Each row was made from one small tree. The marks that hang from a mark follow it in brackets, in alphabetical order. Every link used is in the known rows. Write each row's tree.
(in the rows, 128 means zero)
Known rows:
keli[novu[desu]]: [106 124 122 113 133 127  73  97 153 171 144 166  94 167  89 150 118 147
 137 171 102 105  42 108 164 124]
novu[desu[tobo[dovek[rabo] keli mufe vumop]]]: [153 135 120 168 123 117 126 163 125 109 106 116 120 126 126 115 107 143
 127 120 154  93 118  97  99 121]
keli[tobo[desu dovek[rabo[vumop]]]]: [117 148 141 115 112 145 128 141 165 136 144 124 138 143 172 117 142 129
 131 131 117 142 186 120 114 118]
dovek[rabo[vumop] tobo[desu[novu[keli]] mufe]]: [146 106 158 128  81 114 134  83  83  78 178 142 112 147 134 126 152 164
 121 142 117  91 162 112 109 124]
vumop[tobo[dovek[rabo] keli[novu[desu]] mufe]]: [118 142  97 157 160  98 124 174 125 103 140 135  80 104 131  95 149 144
 125 114  88 152  94 113 126 131]
ronop[tobo]: [ 65 126 140  98 117 168 170 122 172 157 146 140 185 174 153 157 148 128
 124 120 127 127 140 139 179 140]
zufug[ronop[tobo[desu[novu] dovek[rabo] mufe]]]: [155 110 151 129 133 143 153 110 151 146 128 102 144 108 161  87 127 124
 121 114 116 182 148 178 130 137]
vumop[tobo[desu dovek keli[novu] mufe]]: [121 141  95 153 162  99 125 210 127 110 108 145  87  83 120  90 132 142
 127 125 117 216 100 141 137 128]
desu[novu[keli] tobo[mufe vumop]]: [193 119  97 132 139  93 110  72 112 121  76 145  70 114  75 104 131 116
 139 151 178  71  86 113 127  73]
rabo[vumop[tobo[desu dovek keli mufe]]]: [ 90 102 169 124 134 155 116 171 127  97 142 170 112 124 152 111 159 150
 111 151 112 164 132 133 106 164]
keli[novu[desu] tobo[dovek]]: [123 157 105 121 144 134 116 111 197 129 118 112  64 150 102 108 152 145
 139 174 107 122  97 108 134  80]
zufug[ronop]: [124 104 159  88 138 176 109 111 180 206 165 129 170 124 127 139 118  95
 127 115 117 148 121 152 133 145]
vumop[tobo[dovek mufe]]: [ 84 124 115 133 162 138 140 193 162 115 110 151 119  93 144 116 175 140
 139 113  99 163 115 130 141 130]
novu[desu keli]: [123 138 141 209 136 158  97 173 148 111 157 134  99 187 121 131  86 135
 128 141 153  21  55  94 118 157]
ronop[tobo[desu[novu] dovek keli vumop] zufug]: [151 139 127 154 131 121 168  99  73 119  63  82 176 141  94 152  99 133
 128  99 131 162 149 197 141 130]
keli[tobo]: [ 98 141 119  90 128 153 136 127 192 176 153 139 148 152 120 155 151 116
 139 137 138 111 153 105 141  92]
keli[novu[desu] tobo[dovek mufe vumop]]: [153 126 100 129 148  95 112  88 137 106  90 111  44 110  95 114 156 150
 142 196 117 106 108 109 122  63]
dovek[tobo]: [ 83 130 141  72 107 174 171 133 177 140 157 128 183 142 102 175 156 120
 135 111 140 121 148 121 156 112]
ronop[tobo[vumop] zufug]: [ 98 110 126 124 120 157 155  68 102 155  98  98 206 183  85 206 139 138
 135 111 101 101 163 174 153 126]
tobo[desu dovek[rabo] keli[novu] vumop]: [166 143 135 109 122  72  81 104  45 147 135 123 127  99 159 128  63  91
 119 115 118 165 122 136 136 155]
rabo[vumop[tobo[desu mufe]]]: [ 78  86 165 117 123 161  98 154 138 120 146 177 112 149 139 130 169 166
 117 173 106 140 127 126 116 152]
desu[tobo[dovek[rabo] keli[novu] mufe vumop]]: [161 133  94 101 130  87 122  97  93 126 105 140 126  86 119 112 131 100
 130 107 131 146 151 117 118 107]
mufe[tobo[dovek[rabo] keli[novu[desu]] vumop]]: [121 145 116 125 130 120 109 117 116 137 131  75 123 107 163 132  93 102
 123 121 117 134 107 128 109 185]
novu[desu keli[tobo[dovek[rabo] mufe vumop]]]: [159 141 125 223 139 126 118 152 125  67 135  92  65 154 137 106 112 139
 131 150 149   9 109  88  84 118]

Write each row's tree:
[146 148 124 133 122 104 115 137 103 142 110  79 134  89 176 119  73 102
 124 113 147 167 119 146 111 182] : mufe[tobo[desu[novu] dovek[rabo] keli vumop]]
[136 137 107 178 151  99 117 183 126  99 108 135  76 104 151  81 143 153
 135 120 105 154 102 131 130 127] : vumop[tobo[desu[novu[keli]] dovek[rabo] mufe]]
[101  96 164  87  82 140 148  73 102  97 200 152 157 146 144 160 183 152
 122 125  92  83 188 101 114 132] : dovek[rabo[vumop] tobo[mufe]]
[ 93  95 154 115 129 142  94 144 121 118 156 178  92 144 120 122 156 158
 110 176 108 155 113 125 116 150] : rabo[vumop[tobo[desu keli[novu] mufe]]]
[137 119 128 111 109 118 166 143 131 112 115 147 137 102  89 141 141 152
 141 136 163 157 132 133 152  91] : dovek[tobo[desu[novu] mufe]]
[146 150 103  82 123 116 115  94 125 150 118 115 140 120 124 120 122  86
 124  99 127 138 147 116 124 114] : desu[tobo[dovek[rabo] keli[novu] vumop]]
[126 150  90  86 126 134 119 128 166 174 132 153 144 141  81 127 121 102
 127 113 149 158 121 113 141 107] : desu[tobo[keli[novu]]]
[150 130 107 106 136 113 147 143 114 121  84 142 152  72 120 118 129  96
 132 100 166 155 159 125 116 110] : desu[tobo[dovek keli mufe vumop]]
[ 75 144 123 120 144 154 124 171 178 142 145 122 135 138 166 123 165 126
 131  94  76 138 123 120 142 143] : vumop[tobo[dovek[rabo]]]
[148 133 121 166 130 126 132 177 137 107  91 120 120 119 113 115 109 142
 129 128 167 106 110 104 103 118] : novu[desu[tobo[dovek keli mufe vumop]]]
[127 146 141 158 115 155 123 168 164 113 131 121 128 162 136 107 115 146
 120 119 141  98 116  97  96 141] : novu[desu[tobo[dovek[rabo[vumop]] keli]]]
[116 108 159  94  87 126 159  87  82  92 216 151 157 135 136 153 161 137
 112 110 111  94 186  98 106 139] : dovek[rabo[vumop] tobo[keli mufe]]
[121  98 158  89 129 179 145  89 172 183 147  81 170 142 138 135 131 100
 114 125 123 139 149 167 138 135] : zufug[ronop[tobo[vumop]]]
[139 140 126 146 120 121 101 127 117 132 100  74 120 107 183 118  88 110
 132 127 133 135 115 146 113 181] : mufe[tobo[desu[novu[keli]] dovek[rabo] vumop]]
[ 80 123 154  90 125 163 175 109 148 130 109 108 180 143 177 150 149 109
 123 117 124 125 154 151 167 143] : ronop[tobo[dovek vumop]]
[165 112 129 129 160  66 114 109  44  97 100 158  92  50 119 128 104 113
 130 142 138 135  84 125 129 132] : tobo[dovek keli[novu[desu]] mufe vumop]
[153 122 157 156 122  79 121 169  39  92 147 196 144  66 191 102  93 130
 120 101 128 190 155 135 107 183] : tobo[desu dovek[rabo[vumop]] keli mufe]
[148 134 136 143 125 116  87 139 126 162 126 170 115 144 119 128  80 128
 136 144 159 128  69 133 159 135] : tobo[desu[novu[keli]]]
[149 153 132 210 134 146 114 150 147  84 144  76  75 179 140 111 105 129
 127 144 147   4 107  88  88 124] : novu[desu keli[tobo[dovek[rabo] vumop]]]
[141 143 105  87 133 112  98  89 150 151  98 104  82 125 109 123 136 119
 138 179 117 158 134 133 144  75] : keli[novu tobo[desu dovek vumop]]
[142 108 129 111  79  96 141 103  70 118 158 111 160 121 134 166 133 141
 131 117 124 104 190 112 127 108] : dovek[rabo tobo[desu mufe vumop]]
[101 147 127 144 139 159 191 119 114 123 106 112 213 153 106 165 128 124
 131  67 104 157 163 184 145 152] : ronop[tobo[dovek keli] zufug]
[164 154 101  91 132 114 129 103 164 171 108 154 118 130  76 107 119 108
 132 115 177 138  86 114 145  87] : desu[novu tobo[keli]]
[131 124 104 183 125 112 173 141  67 122  99 137 193 143  78 164 106 161
 132 100 132 178 166 183 140 135] : ronop[tobo[desu keli mufe] zufug]
[147 128 115 168 135 122 111 141 114 117 140 132 100 139 119 132 109 111
 133 152 165  69 133 113 117 112] : novu[keli[tobo[desu mufe vumop]]]
[133  86 152 102 134 160 150  92 150 167 138  98 160 118 135 130 137 110
 118 131 126 145 152 167 133 129] : zufug[ronop[tobo[mufe vumop]]]
